Every row comes from one small tree of marks. The marks that hang from a mark follow it in brackets, in the order of their numbers. Every link used is in the known rows. Which tree was each row made from?
Known rows:
J_350{J_537{J_652 J_840{J_381 J_695 J_839}}}: [ 13.9 -12.7  -4.8 -38.6 -21.9  -8.3 -12.8  14.8  14.5  42.5 -12.5   9.7
  36.4  12.5  -0.7  -9.9 -20.3]
J_840{J_81 J_537{J_652} J_839}: [  9.9   4.9  -5.5 -45.9 -34.7 -17.3 -39.6  12.8 -21.9  19.1 -12.9  11.7
 -10.3  -2.2   7.4 -18.0   7.0]
J_537{J_51 J_840{J_81 J_695 J_839}}: [  4.4  14.6  -0.2 -15.7 -13.9  19.0 -27.2   0.1  -1.5  22.8 -27.3  13.5
  16.0  -7.2  15.5   5.1  -5.9]
J_296{J_537{J_840}}: [ -7.4 -12.1  -9.2 -17.1 -23.2  -4.4   6.2   2.6  12.8  15.9  -6.7  -5.7
  12.4   6.6   5.8  -0.7   3.5]
J_296{J_537{J_51 J_652}}: [  2.2 -14.0   2.0 -11.5 -17.2   4.8  -2.0  -6.4   8.2 -10.2   3.1  -2.1
  26.3  -7.3  22.2 -24.8   6.3]
J_537{J_51 J_652 J_840{J_81 J_839}}: [ 18.7   5.9  -3.6 -36.1 -30.4   0.7 -18.1 -13.4  -6.8  28.1 -20.5  10.3
  28.5  -8.0  20.7 -15.0   6.1]
J_81{J_840{J_381 J_537{J_652} J_839}}: [ 25.9  -6.5 -11.9 -40.9 -43.1   1.6 -30.9  21.7 -25.6  49.8   8.5  30.0
   2.0   8.9  -6.9  -9.5   3.8]
J_695{J_840{J_381 J_537{J_652} J_839}}: [ 36.0  -7.7 -14.2 -47.0 -36.2  -2.1 -33.9  31.0 -20.1  51.5   8.8  15.3
   3.0  -0.1   3.2 -15.5  23.6]
J_51{J_537{J_652 J_840{J_81 J_381 J_695 J_839}}}: [  0.2   7.5  -8.9 -35.4 -26.8   6.7 -34.4  10.8 -10.7  29.2 -17.0   7.4
  -1.6  10.5  -0.7 -19.8 -15.0]
J_695{J_840{J_81 J_381}}: [ 20.6  15.9 -12.4 -21.0  -3.4  17.9 -27.1  28.9 -18.3  20.2   8.7  -4.6
 -11.0  -0.7 -16.5   5.3  16.4]
J_81{J_840{J_381 J_537{J_51 J_652} J_695 J_839}}: [ 27.9  -2.6  -4.3 -26.9 -35.9  27.4 -40.4  23.4 -17.6  43.9   2.1  38.8
  19.3   1.8   4.6  -9.3  -7.3]
J_81{J_840{J_537{J_51 J_652} J_695 J_839}}: [ 17.0  -4.3  -0.7 -18.5 -39.1  35.9 -30.4  16.0 -12.5  34.7 -11.2  32.7
  17.9   0.1  16.3 -10.3  -2.7]
J_51{J_537{J_652 J_840{J_839}}}: [ -1.5 -12.4  -6.8 -31.8 -35.8  -3.4  -7.0 -12.1  -2.6  34.4 -17.5   0.0
   5.7   8.5  16.2 -26.9   0.4]
J_51{J_537{J_652 J_840{J_81 J_695 J_839}}}: [ -9.8   6.2  -5.8 -28.0 -29.2  14.5 -25.6   3.4  -6.7  20.4 -29.0   1.6
  -2.6   9.2  10.2 -20.8 -11.5]
J_51{J_537{J_840}}: [ -5.2  -8.2  -5.4 -16.2 -21.3   5.9  -1.3 -10.6   6.3  33.3 -13.4  -8.6
   0.5   7.8   5.1 -10.2  -5.2]
J_537{J_652 J_840}: [ 16.3  -5.9  -7.3 -21.7 -25.6  -1.3  11.5  -3.8   8.0  23.3 -10.2   6.7
  32.1   6.0   6.4  -9.9   0.0]
J_51{J_537{J_652 J_840{J_695}}}: [ -3.2  -5.7  -3.7 -12.9 -24.1  21.1  -3.1  -0.1  10.1  20.4 -19.4   1.4
  16.5  10.6   9.3 -21.0 -16.2]
J_81{J_840}: [  2.8   0.7  -5.3   1.6 -14.3  27.9   0.7   7.8  -9.4  15.8   1.4   8.6
  -1.0   8.2  -7.9   8.1   0.4]
J_51{J_537}: [-12.0  -5.6   0.7  -4.5  -7.3   6.5  -8.0  -7.5  -1.2   8.8  -4.2 -11.0
 -14.0   3.4   3.6 -15.8  -4.6]
J_537{J_51 J_652 J_840{J_81 J_381}}: [ 33.9   8.0  -5.8 -37.4 -20.6   2.3 -17.8  -4.9  -1.9  31.6  -2.6  11.2
  38.7  -6.1   1.6 -11.3  -3.5]
J_695{J_840{J_81 J_537{J_51} J_839}}: [ 23.4   6.0  -6.8 -37.0 -29.7  16.7 -44.8  18.0 -21.3  42.1 -10.1   3.0
  -7.7 -13.9  15.9  -5.5  28.6]

Which tree is each row?
[ 17.9  15.7  -9.4 -26.4 -14.9   9.9 -19.1  20.9  -1.0  16.4  -9.7  15.3
  22.9   8.6 -12.4  -2.2 -17.7] -> J_537{J_652 J_840{J_81 J_381 J_695}}
[ 18.6   3.7   0.1 -44.1 -33.9  -8.5 -43.4   1.2 -18.9  24.8 -12.9  14.0
   4.9 -13.3  20.1 -22.1   8.8] -> J_840{J_81 J_537{J_51 J_652} J_839}
[ 20.1  -1.6   1.8  -8.0 -17.7  25.9   0.3  -4.5  16.6  19.1 -16.6  15.9
  51.6  -3.9  19.5 -10.6 -10.2] -> J_537{J_51 J_652 J_840{J_695}}
[ 22.5 -14.3   0.6 -36.8 -21.2   0.6 -17.5   2.5  18.2  47.2 -12.2  12.1
  52.0   1.5  11.6 -14.8 -18.3] -> J_350{J_537{J_51 J_652 J_840{J_381 J_695 J_839}}}
[ 35.7   6.5  -2.4 -44.6 -23.0  -7.0 -43.6  10.8 -14.1  28.8   7.3  14.8
  16.8 -10.9  -1.3 -18.7  -2.0] -> J_840{J_81 J_381 J_537{J_51 J_652}}
[ 32.5  -1.5  -3.0 -19.1 -28.9  37.2 -30.5  24.6  -8.4  38.9   7.0  33.6
  27.9   1.9  -2.9  -6.5 -12.5] -> J_81{J_840{J_381 J_537{J_51 J_652} J_695}}
[ 41.6  -5.7  -7.3 -30.3 -21.1  16.7 -30.6  21.6  -8.0  53.6  13.7   8.8
  14.0 -10.7   3.4  -4.2  19.5] -> J_695{J_840{J_381 J_537{J_51}}}
[ 31.2  -0.3  -1.3 -17.2 -14.3  17.9  -9.5   2.8  11.4  29.1  -3.3  22.2
  52.6  -2.3   7.9  -9.6 -14.8] -> J_537{J_51 J_652 J_840{J_381 J_695}}
[  9.5  -9.7  -5.5 -28.5 -28.4   3.8 -19.0   6.9   7.0  22.0  -4.5  16.7
  36.3  -0.2  18.4 -16.9  -4.2] -> J_296{J_537{J_51 J_652 J_840{J_381 J_695 J_839}}}
[ -0.5   1.6  -7.4 -31.0 -29.4   7.3 -10.8  -6.7  -1.9  22.7 -18.7  -9.1
   3.6   7.5   3.8 -22.5  -5.8] -> J_51{J_537{J_652 J_840{J_81}}}
[ -4.6  -2.3  -6.9 -21.2 -17.9   5.7 -24.9   6.1  -2.3  40.2 -11.4   8.0
  -4.5  10.6   0.4  -7.9 -14.2] -> J_51{J_537{J_840{J_381 J_695 J_839}}}
[ -7.1   6.0  -3.8   5.1 -14.5  36.0 -15.7  19.0 -14.3  12.5 -10.2  20.3
  -7.6  10.0  -0.9   9.3  -5.6] -> J_81{J_840{J_695 J_839}}
[ 23.8  13.4  -4.2 -33.6 -20.4  10.0 -34.1   6.6  -7.1  28.1 -14.1  23.1
  31.5  -4.1   8.6  -9.7 -10.0] -> J_537{J_51 J_652 J_840{J_81 J_381 J_695 J_839}}
[ 19.7   8.7 -13.0 -47.2 -28.4 -17.4 -23.3   7.7 -15.7  33.0  -7.4  13.7
  11.9   5.7  -5.0  -8.7   0.1] -> J_537{J_652 J_840{J_81 J_381 J_839}}
[ 41.0   5.3 -10.6 -53.4 -34.7   7.9 -52.1  25.1 -26.9  49.1   3.0  12.6
   5.3 -11.1   8.1 -16.7  24.3] -> J_695{J_840{J_81 J_381 J_537{J_51 J_652} J_839}}
[  6.2  -3.4  -5.6 -30.2 -30.3   6.7  -8.4  -5.4   7.4  10.1 -11.7  -3.6
  30.3  -4.6  17.4 -17.2   4.6] -> J_296{J_537{J_51 J_652 J_840{J_81}}}
[ 13.6  -2.2   3.3 -27.7 -17.3  18.5 -11.8   1.6  22.8  26.0 -25.6  -2.4
  49.0  -0.7  10.1 -11.1 -20.0] -> J_350{J_537{J_51 J_652 J_840{J_81 J_695}}}
[ 33.6  -3.9 -12.5 -31.5 -21.7   8.5 -26.5  32.2 -10.5  49.4  13.2   6.7
   0.3  -0.5  -7.9   0.1  18.3] -> J_695{J_840{J_381 J_537}}
[ 26.5  -7.9  -5.0 -29.9 -30.7  14.7 -30.6  13.1 -12.6  49.7  -4.4   7.8
   4.0 -12.8  22.4  -7.9  29.0] -> J_695{J_840{J_537{J_51} J_839}}
[  5.0  18.0  -9.4 -26.7 -11.5   0.9 -32.8  20.8 -10.2  27.7 -14.0  16.3
  -0.1   6.6 -10.4  11.3 -12.3] -> J_537{J_840{J_81 J_381 J_695 J_839}}
[ 30.0   3.4  -7.5 -44.7 -37.8  16.1 -41.6  17.9 -21.5  38.4 -10.2   6.3
   4.0 -13.0  20.2 -18.0  28.9] -> J_695{J_840{J_81 J_537{J_51 J_652} J_839}}
[ 22.0 -20.0   2.1 -32.0 -24.1   1.0   6.2 -14.6  26.6  41.1 -14.2  -4.5
  57.3  -1.7  16.0 -17.2  -8.7] -> J_350{J_537{J_51 J_652 J_840}}
[ 26.7  -0.8  -2.6 -25.6 -21.1   8.2 -20.1   2.1   1.8  35.3  -7.8  28.0
  43.2  -3.0  15.0 -12.0  -9.1] -> J_537{J_51 J_652 J_840{J_381 J_695 J_839}}
[ 24.4  11.7  -0.3 -40.7 -22.5   1.8 -61.6  23.1 -19.7  24.6  -5.5  28.9
   9.1  -8.6   6.4 -16.6  -9.5] -> J_840{J_81 J_381 J_537{J_51 J_652} J_695 J_839}
[ 15.9  -5.9   5.2 -21.6 -27.0   8.8 -34.6   9.6  -3.5  21.5 -13.5  26.6
  20.9  -9.1  26.9 -20.9  -3.3] -> J_840{J_537{J_51 J_652} J_695 J_839}
[ 32.6   6.7 -15.7 -54.4 -35.1  -0.1 -48.0  35.7 -29.5  44.7   2.6  10.5
  -9.3  -1.4  -3.4 -12.6  22.8] -> J_695{J_840{J_81 J_381 J_537{J_652} J_839}}
[ 25.1  -6.2  -2.8 -54.7 -26.8 -13.5 -25.0  -4.4   5.6  49.1 -11.6   1.6
  39.0  -1.7   6.2 -16.3  -8.2] -> J_350{J_537{J_51 J_652 J_840{J_81 J_381 J_839}}}
[ -6.9  -6.7  -4.3 -20.8 -30.1  12.2 -12.4  -0.8   1.6  26.3 -23.8   6.0
   8.2  10.1  15.9 -23.1 -11.0] -> J_51{J_537{J_652 J_840{J_695 J_839}}}
